Each row was made from one small tree. The marks that hang from a mark follow it in brackets, in the order of their numbers. Every link used is in the known rows. Write each row's tree.
Known rows
k_782{k_111{k_97{k_264}} k_968}: [-2.22 -2.74 -2.40 -0.64 -0.63  1.80 -3.15  0.37  1.95 -2.33  0.35  0.44
 -1.61 -2.13 -0.36 -0.71  3.01 -0.14 -0.85 -0.34  2.24 -1.66]
k_782{k_111{k_97{k_264}} k_968{k_637{k_367}}}: [-1.92 -2.01 -2.29 -0.20 -0.38  2.96 -3.36  0.47  3.82 -3.65  0.66  0.00
 -0.89 -1.95 -0.17 -0.72  2.58  0.47 -0.45 -0.76  2.29 -1.67]
k_97{k_111{k_782{k_968{k_637{k_367{k_407}}}}} k_264}: [-1.83  0.14 -1.52 -0.43 -0.36  2.00 -3.06  0.75  5.98 -2.65 -0.28  0.56
 -0.11  0.13  0.02 -0.84  2.85  0.85 -0.84 -2.17  5.19 -1.16]
k_111{k_97{k_264} k_782}: [-2.80 -0.48 -1.89 -1.56 -0.08  1.06 -2.92 -1.44  1.64 -0.05  0.12  0.27
  0.10 -0.18 -0.77  0.74  2.81  0.48 -2.05  0.63  2.99 -0.64]
k_968{k_637{k_367{k_407{k_455}}} k_782{k_111}}: [-0.50  0.17  0.00  2.01 -1.84  1.08 -1.39  1.19  2.58 -0.54  2.52  0.64
 -1.05  0.06 -0.39  0.21  2.53  0.76  0.67 -0.77  2.09 -0.13]
k_455{k_407{k_367{k_637{k_968{k_782{k_111}}}}}}: [-1.50 -0.67 -1.00  2.80 -1.15  1.17 -1.71  0.21  2.73 -0.47 -0.90  0.79
  0.56 -1.16 -2.44 -1.92  4.46  0.86  0.75 -0.11 -0.98 -0.23]
k_111{k_97 k_782{k_968}}: [-3.09 -0.97 -1.83 -2.09 -0.40  0.09 -2.45  0.03  1.41 -0.68 -0.35  1.82
 -0.25 -0.18 -1.11 -0.31  3.27  0.05 -1.98  0.78  1.24 -0.76]
k_407{k_367{k_637} k_455}: [-1.83  0.19 -0.46  0.81 -0.08 -2.23 -1.09  0.30  1.95  1.21  0.52  0.95
 -1.47  0.86 -1.74  1.66  2.57 -0.63 -0.03  0.75  2.25  0.54]
k_637{k_367{k_407} k_968{k_782{k_111}}}: [-0.85 -0.52 -0.83  0.99 -2.06  2.12 -1.32  2.06  3.06 -1.39  0.66 -1.03
 -0.55 -0.48  0.60 -0.60  5.28  1.20  0.20 -0.83  0.50 -1.17]
k_367{k_407 k_637}: [-1.48 -0.90 -0.41  2.23 -0.47 -0.31 -2.01  1.31  3.94  0.15  1.14  0.36
 -1.59  1.35 -0.96 -1.13  2.72 -0.58 -1.35 -0.09  1.39 -0.44]
k_968{k_637{k_367}}: [-1.31  0.01 -0.25  0.66 -0.20  0.68 -0.25  0.38  2.36 -1.00  0.90 -0.29
  0.20  0.41  0.40  0.31  0.74  0.81 -0.36  0.20  0.52 -0.33]
k_111{k_782}: [-2.05  0.13 -0.65 -0.23 -0.51 -0.55 -0.61 -0.42  1.13  0.38  0.30  0.13
  0.34  0.46 -0.13  0.39  2.24  0.30 -1.32  0.83  1.11  0.07]
k_111{k_97{k_264} k_782{k_968}}: [-3.19 -1.06 -2.49 -2.02  0.00  0.88 -3.31 -0.37  1.92 -1.17 -0.44  1.22
 -0.07 -0.41 -0.79 -0.41  3.54  0.65 -1.96  0.29  2.94 -1.05]
k_367{k_637{k_968}}: [-2.15 -0.92 -1.53  1.58 -0.68 -0.48 -0.79  1.15  3.05 -0.42 -0.18  0.78
 -0.80  0.00  0.22 -1.86  3.83  0.67 -1.22 -0.46  0.11 -0.25]
k_637{k_968}: [-1.97 -0.81 -1.07  0.09 -0.84 -0.29 -0.02  1.36  1.14 -0.14 -0.37  0.31
 -0.60 -0.30  1.07 -0.59  3.11  1.38 -0.91 -0.42 -0.22 -1.10]
k_455{k_407{k_367{k_637{k_968{k_782}}}}}: [-2.04  0.22 -0.70  2.04 -0.39  0.36 -1.32  0.27  2.27  0.55 -1.33  1.39
  1.47  0.32 -2.43 -1.82  4.09  1.45  0.14  0.24 -0.88 -0.16]
k_111{k_97{k_264} k_782{k_968{k_637}}}: [-3.00 -0.93 -2.61 -1.11  0.11  1.06 -3.32 -0.64  2.66 -1.96 -0.01  2.64
  0.57 -0.37 -1.04 -1.83  2.58  0.98 -1.78 -0.15  2.27 -0.64]
k_367{k_407{k_455} k_637{k_968}}: [-2.01 -0.57 -0.92  1.65 -1.37 -1.13 -1.61  2.68  4.00  0.59  0.65  0.96
 -2.93  0.61  0.16 -1.10  4.47  1.10 -1.23 -1.24  2.51 -0.80]
k_637{k_367{k_407} k_968}: [-1.61 -0.33 -0.29 -0.28 -0.96  1.07 -0.98  2.84  3.67 -0.77 -0.03 -1.70
 -1.38  0.42  1.32  0.34  4.15  1.60 -0.88 -0.78  1.35 -2.02]
k_968{k_637{k_367} k_782}: [-1.16  0.81 -0.31  1.03 -0.38  1.07 -0.25 -0.19  1.20 -0.58  1.20  0.96
  1.83  0.93 -0.31 -0.65  1.30  0.89  0.17  0.52 -0.10  0.48]
k_782{k_968{k_637{k_367}}}: [-1.70 -0.56 -0.77  0.20 -0.09  0.67 -0.60  1.39  2.67 -2.12  0.37  0.59
  0.11  0.14  0.43 -1.15  1.68  1.01 -0.13 -0.19  0.46 -0.80]
k_968{k_637{k_367{k_407}} k_782}: [-0.81  0.67  0.16  1.32 -0.72  1.26 -1.10  1.00  2.67 -0.58  1.59  0.62
  1.01  1.69 -0.52 -0.82  1.80  0.82 -0.09  0.03  0.70 -0.11]

Write each row's tree
[-2.01 -0.15 -1.60  2.13 -0.93 -0.22 -0.81  0.55  1.94  0.12  0.09  2.17
  0.88  0.67 -0.52 -2.89  4.41  0.74 -0.78 -0.16 -0.52  0.60] | k_367{k_637{k_968{k_782}}}
[-1.75 -0.51 -0.18  1.91 -0.92 -1.53 -1.90  1.56  3.26  1.08  1.55  0.67
 -2.71  1.15 -0.78 -0.14  2.77 -0.21 -1.05 -0.45  3.02 -0.40] | k_367{k_407{k_455} k_637}
[-1.86 -0.82 -2.36 -0.72 -1.29  3.35 -2.75 -0.09  2.09 -1.84  0.19 -0.50
  0.15 -1.80  0.35  0.03  5.11  1.31 -0.47 -0.59  1.75 -1.15] | k_637{k_367 k_968{k_782{k_111{k_97{k_264}}}}}
[-1.94  0.61 -0.72 -0.75 -1.12  0.20 -2.02  1.35  4.99 -1.09  0.20  1.61
 -1.39  0.03  0.00  0.32  2.52  0.74 -0.66 -2.05  5.09 -0.91] | k_97{k_111{k_782{k_968{k_637{k_367{k_407{k_455}}}}}}}
[-1.58 -2.26 -1.83  0.06 -0.65  3.34 -4.29  1.67  5.14 -3.60  1.01 -0.02
 -1.91 -1.28 -0.42 -0.95  3.35  0.50 -0.52 -1.25  3.15 -2.20] | k_782{k_111{k_97{k_264}} k_968{k_637{k_367{k_407}}}}
[-1.88 -1.09 -1.01  1.95 -0.97 -0.10 -1.76  2.29  4.53 -0.37  0.21  0.61
 -1.71  0.76  0.11 -2.15  4.55  0.57 -1.39 -0.94  0.83 -0.88] | k_367{k_407 k_637{k_968}}
[-2.60  0.05 -1.01 -1.78 -0.87  0.65 -3.24  1.55  4.14 -1.06  0.79  1.61
 -1.71  0.36 -0.93  0.47  3.36  0.96 -1.45 -0.50  3.68 -1.36] | k_111{k_97 k_782{k_968{k_637{k_367{k_407{k_455}}}}}}
[-0.70 -0.82 -0.87  2.47 -1.28  0.86 -0.45 -0.39  0.75 -0.89  1.65  2.08
  0.88 -0.63 -0.84 -1.84  1.28  0.16  0.44  0.18 -0.90  0.69] | k_968{k_637 k_782{k_111}}
[-1.09  1.00  0.28  1.01 -1.06  0.10 -1.30  1.28  2.00  0.38  1.98  1.09
 -0.28  1.50 -0.45  0.25  1.86  1.23  0.02 -0.39  2.31 -0.11] | k_968{k_637{k_367{k_407{k_455}}} k_782}
[-1.75 -1.70 -1.03 -0.40 -1.41  1.70 -3.29  2.38  4.21 -2.11  1.48  0.80
 -3.24 -1.23 -0.56  0.31  2.94  0.44 -0.38 -1.12  2.96 -1.83] | k_782{k_111{k_97} k_968{k_637{k_367{k_407{k_455}}}}}
[-1.32 -0.77 -1.35  2.95 -2.30 -0.10 -2.02  1.92  3.41  0.09  1.31  1.70
 -2.02 -0.29 -0.63 -2.00  5.55  0.61 -0.32 -1.18  1.78 -0.02] | k_367{k_407{k_455} k_637{k_968{k_782{k_111}}}}
[-2.29 -0.37 -2.26  0.01 -0.12  0.70 -1.97 -0.65  3.52 -1.84 -0.58  2.61
  0.79 -0.70 -0.21 -1.83  1.78  0.53 -1.01 -1.80  3.68 -0.24] | k_97{k_111{k_782{k_968{k_637}}} k_264}
[-1.81 -2.17 -1.81 -0.14 -0.61  1.82 -2.97 -0.63  1.64 -1.16  0.78 -0.33
 -1.57 -1.92 -0.33  0.68  2.25 -0.33 -0.93  0.04  2.24 -1.21] | k_782{k_111{k_97{k_264}}}
[-1.95 -2.67 -2.50  0.41 -0.41  2.15 -3.22  0.24  2.64 -2.92  0.66  1.73
 -1.15 -2.06 -0.62 -1.78  2.12  0.08 -0.56 -0.72  1.61 -1.21] | k_782{k_111{k_97{k_264}} k_968{k_637}}
[-2.91 -0.79 -1.91 -1.05 -0.34  0.41 -2.33 -0.12  2.24 -1.43 -0.13  3.12
  0.26 -0.27 -1.21 -1.48  2.26  0.37 -1.73  0.28  0.70 -0.48] | k_111{k_97 k_782{k_968{k_637}}}
[-1.01 -0.79 -1.38  0.76 -0.98  3.77 -3.81 -0.11  3.65 -2.06  1.92  0.31
 -0.07 -0.48 -1.13 -0.51  3.07  0.33 -0.29 -0.60  2.50 -0.96] | k_968{k_637{k_367{k_407}} k_782{k_111{k_97{k_264}}}}
[-2.12 -0.02 -1.19  0.55 -0.56 -1.98 -0.85  1.31  2.58  0.69 -0.55  1.27
 -1.81  0.26 -0.72  0.80  4.49  0.48 -0.07 -0.14  1.65 -0.02] | k_407{k_367{k_637{k_968}} k_455}
[-1.37 -0.98 -1.97  2.92 -1.70  0.65 -1.12  0.37  2.54 -0.93  0.57  1.56
  0.07 -1.02 -0.44 -2.95  4.95  0.21 -0.41 -0.36 -0.48  0.60] | k_367{k_637{k_968{k_782{k_111}}}}
[-1.97 -1.13 -2.91  0.76 -0.63  1.80 -3.68 -0.53  2.97 -1.34 -0.39  1.70
  0.06 -1.19 -2.11 -0.93  6.23 -0.15 -0.11 -0.10  1.23  0.15] | k_407{k_367{k_637{k_968{k_782{k_111{k_97{k_264}}}}}}}
[-0.45 -0.12 -0.57  1.91 -1.18  1.86 -0.55 -0.39  1.74 -1.45  1.59  0.36
  1.04 -0.57 -0.35 -0.73  1.66  0.41  0.68  0.14 -0.07  0.45] | k_968{k_637{k_367} k_782{k_111}}
[-2.01 -1.61 -2.62  0.02 -1.34  2.27 -2.61 -0.22  0.97 -1.12  0.26  1.11
  0.07 -1.92 -0.18 -1.06  4.71  1.06 -0.68 -0.61  0.98 -0.89] | k_637{k_968{k_782{k_111{k_97{k_264}}}}}
[-2.50 -0.46 -2.13 -0.89 -0.26  0.47 -1.92 -0.50  2.85 -1.25 -0.86  1.28
  0.08 -0.63  0.10 -0.51  2.63  0.18 -1.13 -1.30  4.31 -0.71] | k_97{k_111{k_782{k_968}} k_264}
[-1.71 -0.03 -0.15 -0.53 -1.45 -0.07 -0.78  3.07  3.16  0.19  0.37 -1.20
 -2.62  0.33  1.39  1.47  4.08  1.94 -0.52 -1.17  3.02 -1.97] | k_637{k_367{k_407{k_455}} k_968}
[-2.05  0.72 -1.32  0.96 -0.80 -1.90 -0.89  0.71  1.37  1.15 -0.19  2.58
 -0.12  0.80 -1.47 -0.18  5.02  0.66  0.25  0.13  1.04  1.06] | k_407{k_367{k_637{k_968{k_782}}} k_455}
[-2.15 -1.57 -3.04  1.57 -1.19  2.14 -3.52 -0.55  2.87 -1.36  0.47  1.78
 -0.10 -1.53 -0.99 -2.49  5.35  0.28 -1.08 -0.70  1.27 -0.09] | k_367{k_637{k_968{k_782{k_111{k_97{k_264}}}}}}
[-1.49 -2.15 -1.16 -0.07 -1.06  2.81 -3.31  2.15  4.64 -3.08  1.00  0.42
 -2.05 -1.13 -0.67 -0.73  3.08  0.02 -0.44 -0.77  1.48 -1.98] | k_782{k_111{k_97} k_968{k_637{k_367{k_407}}}}
[-1.52 -1.33 -1.24  0.19 -1.31  1.43 -1.91 -0.79 -0.09 -0.16  1.23  1.36
  0.03 -1.18 -1.29 -0.06  2.64 -0.70 -0.58  0.82 -0.15 -0.16] | k_968{k_782{k_111{k_97}}}
[-2.85 -0.22 -2.31 -1.68  0.11  2.07 -3.33 -0.46  3.65 -2.46 -0.04  1.05
  0.46 -0.36 -0.66 -0.66  3.02  1.20 -1.42 -0.20  3.01 -0.98] | k_111{k_97{k_264} k_782{k_968{k_637{k_367}}}}
